What can hang from each mark:
molov: komu
zugobi: dorinak lagefen nute
dadak: lagefen
lagefen: dadak komu nute zugobi
femup: dorinak
komu: lagefen molov zugobi
lezovib: dadak nute zugobi
dorinak: femup komu zugobi

Known rows, with every way that one mark hangs from another:
lezovib(nute zugobi(dorinak)): .40  .19  .42  .26  .13  .17  -.48  .77  -.02  .17  -.09  .20  -.01  -.09  -.19  .07  -.09  .05  .09  .03  .07  -.15  .28  -.03  -.11  .12  -.05  .07  .09  .04  .22  -.03  .00  .06  -.20
komu(molov zugobi(nute)): -.08  .06  -.22  -.11  -.22  .10  -.12  -.30  -.18  -.20  -.01  -.18  -.28  .08  -.26  -.19  -.29  -.07  .01  .27  -.14  -.17  -.03  .03  -.11  .09  -.21  .07  -.02  .17  -.10  -.09  -.32  .28  -.15
dadak(lagefen(zugobi(dorinak(femup komu) nute))): .08  .10  -.04  .08  .28  .07  .00  .30  .08  .03  .09  .07  .00  -.15  .09  .01  .15  -.02  -.15  -.08  .40  .07  -.03  -.27  -.03  -.26  .14  .11  -.15  -.22  .15  -.03  .08  -.27  .07
komu(lagefen): -.08  -.29  .04  -.22  .13  .04  -.11  -.13  -.01  -.01  -.07  -.15  .18  .11  .10  -.10  -.04  .10  .07  -.07  -.06  .01  -.12  .04  -.22  -.12  -.09  -.34  -.05  .15  .23  -.28  .03  .12  .08
molov(komu(lagefen(zugobi))): -.25  -.18  -.02  .19  .03  .00  -.20  -.16  .36  .03  -.26  .06  .02  .17  -.02  .00  -.27  -.04  .06  .01  -.08  .02  .00  .11  -.12  -.07  -.06  -.49  -.26  .25  .01  -.32  -.14  .14  .10
molov(komu(zugobi(dorinak(femup) lagefen(dadak) nute))): -.01  .30  -.16  .05  -.21  -.18  .09  -.01  .15  -.08  -.01  -.03  -.11  -.20  -.03  -.36  -.01  .02  -.15  .21  -.01  -.06  -.10  -.04  .13  .26  -.27  .02  -.39  .04  -.22  .39  -.11  -.06  .10
dadak(lagefen(komu(molov) nute zugobi(dorinak(femup)))): .02  .11  .07  .04  .06  .00  .14  .14  .08  .17  .03  .22  -.18  .11  -.08  .37  -.15  -.38  -.20  .01  .13  .04  .12  -.10  .23  -.11  .25  -.09  -.01  .04  -.15  -.18  .18  -.17  -.16
dorinak(femup zugobi(lagefen(dadak komu(molov) nute))): .01  -.03  -.02  -.17  -.08  -.10  .53  -.23  -.20  -.04  .05  .00  -.22  -.14  .13  .14  .33  .04  -.02  .17  .13  .03  -.06  .03  .41  -.12  .12  .31  .03  -.07  -.13  .23  -.01  -.23  .10
molov(komu(lagefen(dadak) zugobi(dorinak(femup) nute))): -.20  .06  -.22  .06  -.29  -.11  .10  -.20  .06  -.14  -.05  -.06  -.03  .01  .08  -.49  -.07  -.01  -.12  .17  -.20  -.06  -.11  .13  .01  .27  -.28  -.20  -.28  .04  -.22  .33  -.03  .10  .17
lagefen(komu): -.05  -.17  .16  -.18  .22  -.11  -.37  -.02  .19  .02  -.09  -.09  .21  .04  .15  .43  .01  .07  .03  -.18  -.06  -.03  .07  -.22  .15  .01  -.25  -.32  -.06  .11  .18  -.22  .03  .00  -.17
zugobi(nute): .13  -.07  -.03  -.09  .11  -.07  -.33  -.11  -.03  -.07  -.04  -.10  .08  -.08  .02  -.15  -.04  .18  -.04  -.06  .15  -.08  -.08  -.26  -.06  -.11  -.05  .01  .00  -.06  .15  -.07  -.13  -.15  -.08
lezovib(zugobi): .13  -.03  .34  .02  .31  .13  -.45  .15  .10  .02  -.22  .17  .12  -.05  -.05  .13  -.09  .05  .06  -.02  .09  -.10  -.03  -.03  -.04  -.15  -.04  -.28  .02  -.03  .33  -.22  -.10  .07  -.09
lagefen(dadak komu zugobi): .16  -.11  .32  .16  .01  -.13  -.25  -.26  .07  .08  -.13  .33  .21  .08  .15  .21  -.23  -.07  -.10  -.24  -.40  .12  .09  .05  .17  -.10  .22  -.09  .34  -.28  -.08  -.06  .17  -.10  -.11
dorinak(komu(lagefen(dadak nute) zugobi)): -.23  -.15  -.15  .22  -.11  .09  .05  -.23  -.01  .07  .07  -.05  .18  .19  .10  .05  .14  .07  .07  -.09  -.10  .08  -.14  .20  -.09  .10  -.03  .12  .19  -.03  .07  .06  .16  .25  .09
dadak(lagefen(nute zugobi)): .13  -.04  .21  .23  .17  .12  -.14  -.05  .17  .35  -.05  .33  .04  .23  -.08  .11  -.20  -.23  -.09  .08  .28  .28  -.27  -.16  .09  -.42  .40  -.17  .11  -.04  .05  -.41  .24  -.14  -.09
lezovib(dadak(lagefen(komu)) zugobi(dorinak nute)): .49  .09  .46  .16  .11  -.21  -.29  .53  .01  .04  .23  .07  .36  .08  -.15  -.17  -.08  -.18  -.19  -.28  .07  -.02  .01  -.13  -.18  .09  -.07  .27  .31  -.14  -.16  .14  -.03  -.27  -.05
molov(komu(lagefen(dadak nute zugobi(dorinak(femup))))): -.12  .03  -.03  .13  -.08  -.08  .03  -.23  .19  .02  -.23  .26  -.03  .06  .09  -.10  -.19  -.05  -.10  .00  -.12  .03  .02  .19  .08  .07  .21  -.34  -.14  .00  -.18  .09  .05  -.08  .11
dadak(lagefen(komu(molov) nute zugobi(dorinak))): .04  .09  .10  .18  -.09  -.02  .02  .20  .11  .24  .07  .19  -.10  .21  -.20  .33  -.24  -.43  -.16  -.07  .04  .10  .17  -.12  .11  -.11  .24  .01  .05  .07  -.21  -.31  .14  -.13  -.21
femup(dorinak(komu)): -.17  -.03  -.08  -.19  .57  .24  -.48  .17  .18  -.27  -.13  -.24  .00  -.33  .16  .43  .37  .52  .42  -.03  .40  -.10  .09  -.54  .07  -.22  -.22  -.36  -.04  -.09  .67  -.17  -.06  .11  -.17
dorinak(femup komu(lagefen(dadak) molov zugobi(nute))): -.28  -.04  -.38  -.18  -.02  .10  .40  -.43  -.19  -.44  .09  -.24  -.13  -.06  .14  -.11  .17  .19  -.04  -.01  -.03  -.21  .03  .30  -.10  .18  -.08  .18  -.02  -.12  .07  .30  -.20  .13  .22
komu(lagefen(dadak nute) zugobi): -.06  -.16  .03  .12  -.37  .03  .12  -.47  -.20  .19  .00  .16  .09  .34  .02  -.38  -.20  -.15  -.03  .21  -.37  .14  -.39  .31  -.01  .07  .05  -.10  .31  .03  -.16  .07  .34  .30  .01
komu(lagefen zugobi): -.21  -.25  -.04  -.06  -.14  .13  -.02  -.22  -.09  .05  -.02  -.09  .04  .21  .03  -.25  -.08  -.07  .11  .27  -.22  .02  -.32  .17  -.15  .01  -.35  -.34  -.02  .26  .11  -.13  .17  .45  .04
dorinak(zugobi(lagefen(nute))): .01  -.12  .01  .09  -.08  .00  .12  .08  -.11  .26  .05  -.05  -.12  -.05  -.05  .04  .30  .02  .16  .20  .27  .15  -.19  -.17  .13  -.28  .01  .33  .02  .12  .00  -.09  .02  -.06  .02
zugobi(dorinak(femup) lagefen(dadak) nute): .45  .36  -.02  -.31  -.04  -.27  .35  .20  -.30  -.17  .20  -.03  -.02  -.56  .14  -.50  .21  .19  -.29  -.09  .09  -.11  .01  -.14  .04  .11  .08  .50  -.13  -.41  -.10  .61  .00  -.54  .12

Rows:
.58  .04  .55  .23  .26  -.01  -.38  .42  .13  .27  .17  .15  .32  .28  -.14  .08  -.18  -.08  .04  -.10  .00  .29  .06  -.11  -.14  .06  .13  .15  .39  .05  -.14  -.17  .10  -.15  -.10 : lezovib(dadak(lagefen(komu zugobi(dorinak))) nute)
-.38  -.27  -.24  .09  .15  .24  -.10  .17  -.02  -.09  -.02  -.26  -.17  -.13  .13  .30  .57  .34  .50  .12  .40  -.03  .02  -.38  .10  -.29  -.19  -.06  .11  .04  .47  -.10  .11  .23  -.04 : femup(dorinak(komu(lagefen(nute)) zugobi))
-.37  -.28  -.30  .13  -.18  .12  .29  -.17  -.16  -.07  .10  -.29  -.02  .18  -.04  .18  .32  .09  .22  -.21  .00  .05  .17  .21  -.12  -.12  .18  .49  .18  -.03  -.06  -.09  -.26  .12  .19 : dorinak(komu(lagefen(dadak nute) molov) zugobi)
-.18  -.09  -.11  -.14  -.17  .09  .01  .14  -.17  .03  .04  -.13  .01  .03  .05  -.28  .01  -.10  .07  .22  -.24  -.01  -.16  .10  -.19  .16  -.42  -.22  -.13  .22  .03  .07  .19  .42  .00 : komu(lagefen zugobi(dorinak))
.19  .42  -.16  -.31  .09  -.08  .47  .22  -.15  -.17  .17  -.05  -.09  -.46  .06  .15  .29  .16  -.11  -.22  .15  -.09  .26  .06  .07  .23  .27  .53  -.13  -.29  -.07  .45  -.14  -.37  .07 : zugobi(dorinak(femup komu(molov)) lagefen(dadak nute))
.16  .31  -.07  -.37  -.02  -.20  .41  .34  -.09  -.05  .11  -.03  -.26  -.35  -.02  .30  .12  -.09  -.13  -.01  .10  -.21  .28  -.05  .22  .31  -.05  .20  -.23  .10  -.14  .30  .04  -.26  -.15 : zugobi(dorinak(femup) lagefen(komu(molov) nute))
.28  .02  .26  -.08  -.04  -.26  .09  -.06  .06  .08  .11  -.04  .27  -.08  .03  .03  -.02  .05  -.10  -.22  -.20  .07  -.02  -.02  .09  -.01  .01  .18  .09  -.15  -.07  .01  .05  -.22  .02 : zugobi(lagefen(dadak komu))
-.15  .01  -.18  -.14  .17  .04  -.09  .42  .00  .01  .06  -.20  .13  -.17  .15  .24  .30  .13  .10  -.29  .15  -.06  .21  -.10  -.16  .15  -.11  .06  -.15  .01  .18  .06  .03  .00  -.03 : zugobi(dorinak(komu(lagefen(nute))))
-.22  .08  -.15  .04  -.24  -.05  .10  -.23  .12  .02  -.14  .10  -.05  .09  .08  -.25  -.11  -.09  -.07  .23  -.19  .03  -.16  .18  .11  .27  -.13  -.36  -.24  .13  -.22  .26  .09  .15  .11 : molov(komu(lagefen(dadak nute) zugobi(dorinak(femup))))
-.28  -.20  -.19  -.35  .54  .14  .13  -.10  .09  -.27  -.07  -.21  .11  -.20  .40  .31  .45  .39  .12  -.16  .33  -.12  -.02  .02  -.04  -.01  -.13  -.26  -.25  -.04  .50  .03  -.03  .01  .22 : dorinak(femup komu(lagefen))
.02  -.04  -.08  .02  -.19  -.05  .05  .05  -.19  -.22  .10  -.25  -.27  -.25  -.10  -.07  .25  .21  .24  .17  .12  -.10  .11  -.40  .20  -.25  -.15  .28  .19  -.12  .08  .05  -.09  -.04  -.09 : femup(dorinak(zugobi(lagefen(dadak komu(molov)) nute)))
-.25  -.15  -.06  .11  -.03  -.06  -.17  -.24  .37  .10  -.21  -.01  .06  .24  -.04  .03  -.19  .00  .05  .00  .02  .00  -.05  .05  -.04  .04  -.04  -.46  -.25  .31  -.03  -.25  -.10  .09  .05 : molov(komu(lagefen(nute)))
-.14  -.15  -.23  .13  -.08  .04  .10  -.21  -.07  -.23  .04  -.13  .03  .06  -.05  .03  -.09  .09  .03  -.38  -.18  -.10  .29  .28  -.34  -.04  .23  .35  .20  -.18  -.02  -.12  -.30  .03  .14 : dorinak(komu(lagefen(dadak zugobi(nute)) molov))
-.08  .16  -.08  -.40  .25  .16  -.12  .10  -.12  -.09  -.09  -.02  -.09  -.25  .21  -.01  .17  .08  .04  .35  .06  -.02  -.19  -.15  .16  .14  -.38  -.35  -.29  .06  .22  .24  .11  .21  -.10 : komu(zugobi(dorinak(femup)))
-.08  -.09  -.19  .00  -.57  -.01  .26  -.56  -.36  -.22  .11  -.18  -.10  .27  -.23  -.61  -.39  -.14  -.09  .12  -.53  -.11  -.08  .41  -.27  .13  -.03  .21  .24  .03  -.31  .05  -.17  .27  .07 : komu(lagefen(dadak) molov zugobi(nute))
.08  .06  .03  .14  -.10  -.09  -.02  .26  .05  .07  .15  .01  -.08  .11  -.19  .10  -.22  -.32  -.20  -.16  .01  -.01  .21  -.18  -.04  -.13  .07  .16  .00  -.02  -.20  -.24  -.03  -.16  -.12 : dadak(lagefen(komu(molov) zugobi(dorinak nute)))
.53  .25  .50  .27  .32  .18  -.35  .82  .08  .07  .21  .01  .28  .16  -.35  .11  -.07  .00  .11  -.23  .16  .04  .30  .06  -.39  .17  .13  .43  .32  -.03  .01  -.07  -.28  -.08  -.01 : lezovib(dadak(lagefen) nute zugobi(dorinak(komu(molov))))
-.22  -.16  -.04  .31  -.09  -.03  -.16  -.23  .35  .15  -.26  .19  -.05  .26  -.08  .05  -.31  -.13  .04  .06  -.03  .03  -.01  .14  -.04  -.02  .07  -.41  -.13  .27  -.09  -.28  -.02  .10  .04 : molov(komu(lagefen(nute zugobi)))
-.38  -.15  -.13  .11  -.13  .02  -.16  -.24  .31  .02  -.17  -.09  .01  .26  -.05  -.14  -.18  -.07  .08  .23  -.16  .00  -.19  .11  -.07  .11  -.38  -.53  -.34  .38  -.02  -.18  -.08  .39  .11 : molov(komu(lagefen zugobi))
.07  -.05  .05  -.31  .20  .00  .38  -.14  -.20  -.08  .02  -.04  -.06  -.33  .27  -.12  .47  .26  .05  .22  .24  .13  -.26  -.08  .28  -.32  .05  .16  -.11  -.19  .14  .22  -.03  -.24  .24 : dorinak(femup zugobi(lagefen(dadak)))
.27  .11  .15  -.01  -.26  -.25  .25  -.20  .00  .09  .13  .04  .03  .05  -.18  .11  -.20  -.12  -.12  -.18  -.25  -.01  .11  .12  .12  .11  .24  .35  .23  -.05  -.30  -.01  -.02  -.24  -.10 : zugobi(lagefen(dadak komu(molov) nute))
.02  .12  -.02  .19  .14  .14  -.02  .27  .12  .20  .06  .16  -.07  .08  -.15  .26  -.07  -.22  -.05  -.09  .26  .15  .09  -.13  -.02  -.21  .36  .12  -.01  -.06  -.03  -.29  .03  -.13  -.08 : dadak(lagefen(nute zugobi(dorinak(komu(molov)))))
.28  .24  .15  -.02  .10  .01  .00  -.13  -.18  .08  -.15  .56  -.07  -.20  .20  -.02  -.08  -.01  -.16  .01  -.08  .13  -.01  .06  .27  -.05  .56  -.01  .23  -.40  -.09  .33  .28  -.28  -.12 : lagefen(dadak nute zugobi(dorinak(femup)))
-.09  .09  -.18  -.10  -.55  .05  .29  -.23  -.38  -.05  .09  -.04  -.15  .21  -.21  -.36  -.33  -.27  -.04  .14  -.53  -.03  .04  .41  -.15  .28  .06  .10  .18  .08  -.37  .15  .03  .31  -.05 : komu(lagefen(dadak nute) molov zugobi(dorinak))
